Known rows, with every step that occurs
desuvel-dosut-zunim-repa-roni-kenep: [-0.28 -0.05 -0.04 -0.13 -0.08 -0.02 -0.07 -0.05  0.02 -0.21 -0.27 -0.39
 -0.12  0.14  0.14 -0.11  0.04 -0.14 -0.17  0.02 -0.16 -0.27  0.08 -0.10
  0.00 -0.07  0.30]
kilav-gufazes-desuvel-dosut: [-0.07 -0.17  0.63  0.24  0.19  0.46 -0.19  0.05  0.15 -0.06  0.16 -0.30
 -0.01  0.62  0.05 -0.03  0.19 -0.01 -0.15 -0.24 -0.24 -0.01  0.20 -0.08
 -0.20 -0.09  0.19]
roni-repa-zunim-dosut-desuvel-gufazes-kilav-sopu: [-0.25  0.03  0.60  0.23  0.23  0.25 -0.02 -0.08  0.11  0.09  0.04 -0.13
  0.10  0.32 -0.03 -0.34 -0.24 -0.01  0.11 -0.07 -0.07 -0.19  0.08 -0.13
  0.03 -0.21 -0.15]
tomi-roni-repa: [-0.37 -0.11 -0.11 -0.16  0.12 -0.01  0.00 -0.09 -0.20 -0.03  0.13 -0.44
 -0.19  0.40 -0.04 -0.34 -0.05 -0.06 -0.12 -0.34 -0.11 -0.25 -0.05  0.13
 -0.15 -0.17  0.16]
desuvel-dosut-zunim-repa-roni: [-0.32  0.05  0.15 -0.07  0.06  0.03 -0.10 -0.01  0.19 -0.23 -0.20 -0.28
 -0.04  0.26  0.16 -0.14  0.09 -0.22 -0.20  0.03 -0.19 -0.19  0.10 -0.11
 -0.01 -0.05  0.23]
duzot-kilav-sopu: [-0.35 -0.03  0.34  0.17  0.08  0.01 -0.07 -0.02 -0.13  0.02 -0.07 -0.24
  0.01  0.55  0.08 -0.11 -0.07  0.19 -0.19 -0.13 -0.16 -0.08  0.05 -0.11
 -0.17 -0.41 -0.03]
kilav-gufazes-desuvel-dosut-zunim-repa-roni-tomi: [-0.07  0.11  0.38 -0.05  0.25  0.16 -0.13  0.18  0.23 -0.25 -0.15 -0.26
 -0.04  0.40  0.13 -0.07  0.17 -0.04 -0.15 -0.05 -0.09 -0.06  0.08 -0.12
  0.03  0.00  0.28]
gufazes-desuvel: [-0.23 -0.16  0.26  0.03  0.12  0.30 -0.03  0.01  0.01 -0.03  0.12 -0.36
 -0.05  0.65  0.01 -0.20  0.11  0.06 -0.16 -0.26 -0.15 -0.09  0.11 -0.02
 -0.24 -0.16  0.18]
roni-kenep: [-0.24 -0.22 -0.05 -0.04 -0.10  0.16 -0.01 -0.07 -0.24  0.00 -0.05 -0.42
 -0.17  0.38  0.04 -0.21 -0.05  0.05 -0.12 -0.28 -0.16 -0.27  0.10 -0.01
 -0.19 -0.18  0.26]
zunim-dosut-desuvel-gufazes-kilav-sopu: [-0.14 -0.04  0.70  0.30  0.20  0.50 -0.02  0.06  0.13  0.16  0.10 -0.17
  0.05  0.56  0.07 -0.08  0.01  0.02 -0.01  0.03 -0.14 -0.05  0.17 -0.23
 -0.05 -0.13  0.04]
zunim-dosut-desuvel-gufazes: [-0.07 -0.15  0.55  0.25  0.13  0.52  0.06  0.04  0.09  0.05  0.16 -0.27
  0.04  0.46  0.02 -0.24 -0.03 -0.19 -0.10 -0.13 -0.13 -0.17  0.17 -0.21
 -0.03  0.00  0.16]
dosut-zunim-repa: [-0.25  0.03  0.14 -0.21  0.05  0.06 -0.03 -0.06  0.09 -0.15 -0.09 -0.29
 -0.16  0.41  0.14 -0.23  0.02 -0.13 -0.15 -0.12 -0.16 -0.19  0.15 -0.11
 -0.04 -0.19  0.12]
dosut-desuvel-gufazes-kilav-sopu-zunim-repa: [-0.07  0.12  0.55  0.18  0.18  0.28 -0.07 -0.03  0.19  0.17  0.05 -0.07
 -0.11  0.64  0.12 -0.12  0.05 -0.01  0.05  0.09  0.03 -0.16  0.17 -0.28
  0.00 -0.15  0.01]
desuvel-dosut-zunim-repa-roni-tomi-kilav-gufazes: [-0.09  0.10  0.22 -0.03  0.11 -0.08 -0.13  0.15  0.21 -0.22 -0.15 -0.19
  0.05  0.38  0.26 -0.09 -0.09 -0.13 -0.25 -0.04 -0.19 -0.13 -0.02 -0.11
  0.02 -0.05  0.17]
duzot-kilav: [-0.30 -0.13  0.27  0.09  0.14  0.12 -0.03 -0.03 -0.11  0.02  0.10 -0.30
 -0.03  0.53  0.03 -0.25 -0.11  0.14 -0.26 -0.24 -0.15 -0.15  0.07 -0.10
 -0.17 -0.30  0.07]
dosut-zunim-repa-roni-tomi-kilav-gufazes: [-0.08  0.22  0.06 -0.20  0.12 -0.17 -0.02  0.18  0.12 -0.20 -0.15 -0.19
  0.00  0.44  0.21 -0.17 -0.15 -0.06 -0.21 -0.15 -0.10 -0.15 -0.05 -0.08
  0.01 -0.06  0.10]
sopu-kilav-gufazes-desuvel: [ 0.00  0.07  0.54  0.10  0.14  0.47 -0.16  0.17  0.11  0.01  0.23 -0.27
  0.02  0.80  0.02 -0.16  0.02  0.07 -0.06 -0.38 -0.06 -0.09  0.09 -0.14
 -0.13 -0.14 -0.07]
repa-roni: [-0.32  0.00  0.01  0.00  0.04  0.11 -0.01  0.08 -0.06 -0.09 -0.08 -0.31
 -0.01  0.42  0.03 -0.22  0.02 -0.04 -0.17 -0.22 -0.10 -0.23  0.04  0.01
 -0.18 -0.06  0.23]
desuvel-gufazes-kilav-sopu-zunim-repa-roni: [-0.14  0.24  0.21  0.09  0.17  0.06 -0.09  0.07  0.13 -0.03 -0.12 -0.12
 -0.03  0.51  0.13 -0.09  0.10  0.09  0.09  0.06  0.07 -0.20  0.15 -0.16
  0.05 -0.12  0.02]
roni-tomi-kilav-sopu: [-0.25 -0.10  0.07  0.10 -0.03 -0.08 -0.03  0.04 -0.10 -0.02 -0.13 -0.22
  0.07  0.57  0.19 -0.14 -0.15  0.10 -0.17 -0.14 -0.20 -0.11 -0.06  0.00
 -0.24 -0.32  0.06]
dosut-desuvel-gufazes-kilav: [-0.13 -0.20  0.59  0.21  0.26  0.53 -0.05 -0.06  0.13  0.26  0.38 -0.17
 -0.09  0.61 -0.04 -0.25  0.06  0.01 -0.13 -0.17 -0.12 -0.09  0.14 -0.17
 -0.21 -0.01  0.24]
sopu-kilav-gufazes: [-0.03  0.10  0.42  0.08  0.06  0.38 -0.17  0.14  0.03  0.01  0.15 -0.23
 -0.02  0.66  0.07 -0.20 -0.09 -0.01 -0.07 -0.40 -0.08 -0.19  0.11 -0.14
 -0.09 -0.16 -0.06]
tomi-roni-repa-zunim-dosut-desuvel-gufazes: [-0.26 -0.10  0.27  0.11  0.20  0.14  0.09 -0.06 -0.04 -0.06  0.17 -0.28
  0.00  0.24 -0.16 -0.47 -0.24 -0.25  0.05 -0.24 -0.01 -0.31 -0.01 -0.02
  0.09 -0.09 -0.03]
zunim-repa-roni-tomi-kilav-gufazes: [-0.03  0.14 -0.02 -0.07  0.14 -0.09  0.01  0.27  0.04 -0.18 -0.09 -0.25
  0.09  0.51  0.18 -0.13 -0.11  0.02 -0.22 -0.23 -0.05 -0.23 -0.08 -0.04
 -0.09 -0.01  0.13]
dosut-desuvel-gufazes-kilav-sopu-zunim-repa-roni-kenep: [-0.09  0.17  0.22  0.10  0.04  0.11 -0.02  0.03  0.02  0.13 -0.13 -0.16
 -0.12  0.44  0.08 -0.08  0.00  0.05  0.07  0.11  0.13 -0.26  0.06 -0.23
  0.03 -0.04  0.13]
kenep-roni-repa-zunim-dosut-desuvel-gufazes-kilav: [-0.25 -0.11  0.41  0.07  0.34  0.27  0.05 -0.15 -0.02  0.03  0.09 -0.26
 -0.02  0.32 -0.19 -0.50 -0.32 -0.09 -0.03 -0.18  0.07 -0.25  0.01 -0.05
  0.04 -0.12  0.07]

Rows
[ 0.01  0.11  0.69  0.03  0.15  0.39 -0.26  0.10  0.36 -0.12  0.11 -0.24
  0.00  0.64  0.16 -0.08  0.09 -0.10 -0.11 -0.13 -0.14 -0.06  0.16 -0.26
  0.05 -0.13 -0.07] : sopu-kilav-gufazes-desuvel-dosut-zunim-repa
[-0.21 -0.07  0.53  0.15  0.28  0.35  0.01 -0.09  0.12  0.10  0.21 -0.19
  0.07  0.30 -0.08 -0.48 -0.29 -0.06  0.04 -0.18 -0.07 -0.26  0.09 -0.12
  0.03 -0.11 -0.05] : roni-repa-zunim-dosut-desuvel-gufazes-kilav
[-0.22  0.29 -0.13 -0.07  0.00 -0.18 -0.01  0.17 -0.08 -0.19 -0.49 -0.20
 -0.05  0.41  0.21 -0.14 -0.05  0.02  0.02  0.02  0.10 -0.32  0.02 -0.09
  0.05 -0.22  0.09] : kilav-sopu-zunim-repa-roni-tomi
[-0.38 -0.05 -0.03 -0.12  0.11 -0.04  0.06 -0.12 -0.21 -0.27 -0.26 -0.41
 -0.01  0.21 -0.10 -0.49 -0.38 -0.14 -0.06 -0.29  0.01 -0.35  0.01  0.09
  0.06 -0.30  0.00] : kenep-roni-repa-zunim-dosut
[-0.28 -0.19 -0.06 -0.10  0.13  0.10  0.04 -0.02 -0.28 -0.12 -0.18 -0.39
 -0.18  0.46 -0.05 -0.32 -0.09  0.03 -0.21 -0.28  0.01 -0.19 -0.01  0.07
 -0.16 -0.21  0.40] : kenep-roni-tomi
[-0.39 -0.01  0.12 -0.04  0.11  0.01  0.10 -0.02 -0.10 -0.10  0.00 -0.32
 -0.03  0.28 -0.09 -0.46 -0.34 -0.25 -0.01 -0.23 -0.03 -0.35 -0.05  0.02
  0.05 -0.18 -0.09] : tomi-roni-repa-zunim-dosut-desuvel
[-0.27 -0.09  0.29 -0.05  0.05  0.14 -0.13 -0.10  0.18 -0.17 -0.08 -0.29
 -0.10  0.34  0.19 -0.16  0.08 -0.21 -0.19 -0.01 -0.26 -0.16  0.19 -0.14
 -0.04 -0.17  0.18] : desuvel-dosut-zunim-repa
[-0.32  0.16  0.01 -0.23  0.06 -0.06  0.01  0.04  0.10 -0.21 -0.19 -0.28
 -0.09  0.34  0.11 -0.21  0.03 -0.15 -0.16 -0.07 -0.09 -0.22  0.07 -0.08
 -0.02 -0.07  0.17] : dosut-zunim-repa-roni
[-0.13  0.26  0.42  0.16  0.18  0.17 -0.04  0.07  0.19  0.10 -0.06 -0.05
 -0.04  0.57  0.10 -0.10  0.06 -0.03  0.04  0.12  0.11 -0.19  0.08 -0.25
  0.01 -0.03  0.06] : dosut-desuvel-gufazes-kilav-sopu-zunim-repa-roni
[-0.17 -0.12  0.61  0.26  0.24  0.45  0.01  0.02  0.16  0.06  0.19 -0.13
  0.09  0.42 -0.05 -0.34 -0.19 -0.06  0.02 -0.14 -0.08 -0.20  0.19 -0.18
  0.02 -0.12 -0.04] : repa-zunim-dosut-desuvel-gufazes-kilav
[-0.42 -0.10 -0.06 -0.12  0.11 -0.12  0.00 -0.23 -0.23 -0.17 -0.15 -0.35
 -0.11  0.28 -0.16 -0.52 -0.29 -0.09 -0.10 -0.36  0.02 -0.32 -0.04  0.15
 -0.11 -0.28  0.11] : kenep-roni-repa-zunim
[-0.22 -0.12  0.34  0.10  0.20  0.19  0.10 -0.16 -0.07 -0.08 -0.02 -0.30
  0.00  0.24 -0.20 -0.53 -0.32 -0.25 -0.05 -0.23  0.07 -0.30  0.00 -0.04
  0.06 -0.11  0.08] : kenep-roni-repa-zunim-dosut-desuvel-gufazes
[-0.33  0.01  0.42  0.16  0.26  0.12  0.02 -0.04  0.01  0.05  0.11 -0.18
  0.01  0.34 -0.11 -0.31 -0.19 -0.04  0.13 -0.09 -0.01 -0.19  0.00 -0.04
  0.07 -0.22 -0.16] : tomi-roni-repa-zunim-dosut-desuvel-gufazes-kilav-sopu
[-0.01 -0.04  0.70  0.27  0.14  0.55 -0.27  0.14  0.20 -0.01  0.23 -0.26
  0.08  0.73  0.07 -0.09  0.08  0.01 -0.11 -0.28 -0.15 -0.07  0.13 -0.18
 -0.13 -0.12 -0.01] : sopu-kilav-gufazes-desuvel-dosut
[-0.30 -0.01  0.49  0.15  0.28  0.17  0.01 -0.14 -0.03  0.02 -0.08 -0.20
  0.02  0.34 -0.15 -0.36 -0.28 -0.04  0.04 -0.08  0.06 -0.17  0.00 -0.06
  0.04 -0.23 -0.03] : kenep-roni-repa-zunim-dosut-desuvel-gufazes-kilav-sopu
[-0.25  0.07 -0.08 -0.11  0.08  0.02  0.03  0.13  0.02 -0.19 -0.13 -0.34
  0.00  0.41  0.09 -0.18  0.06 -0.06 -0.18 -0.16 -0.04 -0.29  0.04 -0.04
 -0.12 -0.02  0.20] : zunim-repa-roni
[-0.27  0.14 -0.10 -0.27  0.10 -0.09  0.03  0.10  0.01 -0.22 -0.28 -0.28
 -0.11  0.29  0.13 -0.27 -0.03 -0.06 -0.15 -0.07 -0.04 -0.24  0.01 -0.06
  0.01 -0.09  0.26] : dosut-zunim-repa-roni-tomi
[-0.02  0.23  0.45 -0.02  0.20  0.23 -0.20  0.27  0.28 -0.20 -0.08 -0.22
  0.05  0.51  0.14 -0.12  0.05 -0.02 -0.10 -0.09 -0.01 -0.11  0.01 -0.20
  0.09 -0.03  0.07] : sopu-kilav-gufazes-desuvel-dosut-zunim-repa-roni-tomi
[ 0.01 -0.01  0.25  0.11  0.22  0.09 -0.09  0.28  0.22 -0.20 -0.01 -0.28
  0.19  0.58  0.19 -0.03  0.04  0.05 -0.27 -0.12 -0.11 -0.10 -0.06 -0.07
 -0.12  0.03  0.18] : zunim-repa-roni-tomi-kilav-gufazes-desuvel-dosut
[-0.11  0.09  0.46  0.23  0.12  0.33 -0.10  0.03  0.07  0.03 -0.07 -0.16
  0.00  0.54  0.16 -0.11 -0.04  0.08  0.15  0.04 -0.07 -0.12  0.29 -0.19
  0.12 -0.29 -0.10] : desuvel-gufazes-kilav-sopu-zunim-dosut
[-0.15 -0.13  0.53  0.29  0.11  0.37  0.06  0.00  0.10 -0.06  0.08 -0.16
  0.10  0.35 -0.06 -0.37 -0.18 -0.21  0.01 -0.17 -0.08 -0.26  0.18 -0.17
  0.03 -0.10 -0.02] : repa-zunim-dosut-desuvel-gufazes
[-0.29  0.20 -0.07 -0.16 -0.01 -0.35  0.01  0.10  0.06 -0.20 -0.35 -0.18
  0.05  0.41  0.25 -0.11 -0.13 -0.02 -0.18  0.05 -0.11 -0.13 -0.11 -0.06
 -0.04 -0.21  0.05] : dosut-zunim-repa-roni-tomi-kilav-sopu
[-0.07  0.09  0.61  0.33  0.00  0.35 -0.01  0.02  0.07  0.05 -0.11 -0.12
  0.00  0.52  0.12 -0.14 -0.08 -0.20  0.09  0.06 -0.04 -0.17  0.20 -0.28
  0.12 -0.18 -0.04] : kilav-sopu-zunim-dosut-desuvel-gufazes
[-0.22  0.19  0.54  0.15  0.05  0.32 -0.05  0.08  0.05  0.12 -0.19 -0.13
 -0.03  0.63  0.19 -0.11 -0.20 -0.04  0.05  0.11 -0.06 -0.15  0.18 -0.23
  0.06 -0.30 -0.11] : gufazes-kilav-sopu-zunim-dosut-desuvel
[-0.12 -0.08  0.71  0.12  0.16  0.38 -0.22 -0.04  0.23 -0.09  0.09 -0.24
 -0.10  0.56  0.08 -0.07  0.17 -0.09 -0.15 -0.15 -0.29  0.06  0.23 -0.12
 -0.09 -0.14  0.17] : kilav-gufazes-desuvel-dosut-zunim
[-0.29 -0.19  0.50  0.08  0.09  0.31 -0.16 -0.12  0.18 -0.08  0.05 -0.30
 -0.07  0.50  0.08 -0.16  0.14 -0.11 -0.19 -0.06 -0.29  0.01  0.17 -0.09
 -0.14 -0.19  0.21] : gufazes-desuvel-dosut-zunim
[-0.26  0.18 -0.08  0.09 -0.09 -0.25 -0.04  0.11 -0.09 -0.08 -0.35 -0.13
  0.07  0.54  0.22 -0.17 -0.25  0.04 -0.07 -0.02 -0.04 -0.22 -0.10 -0.02
 -0.06 -0.28  0.01] : repa-roni-tomi-kilav-sopu-zunim
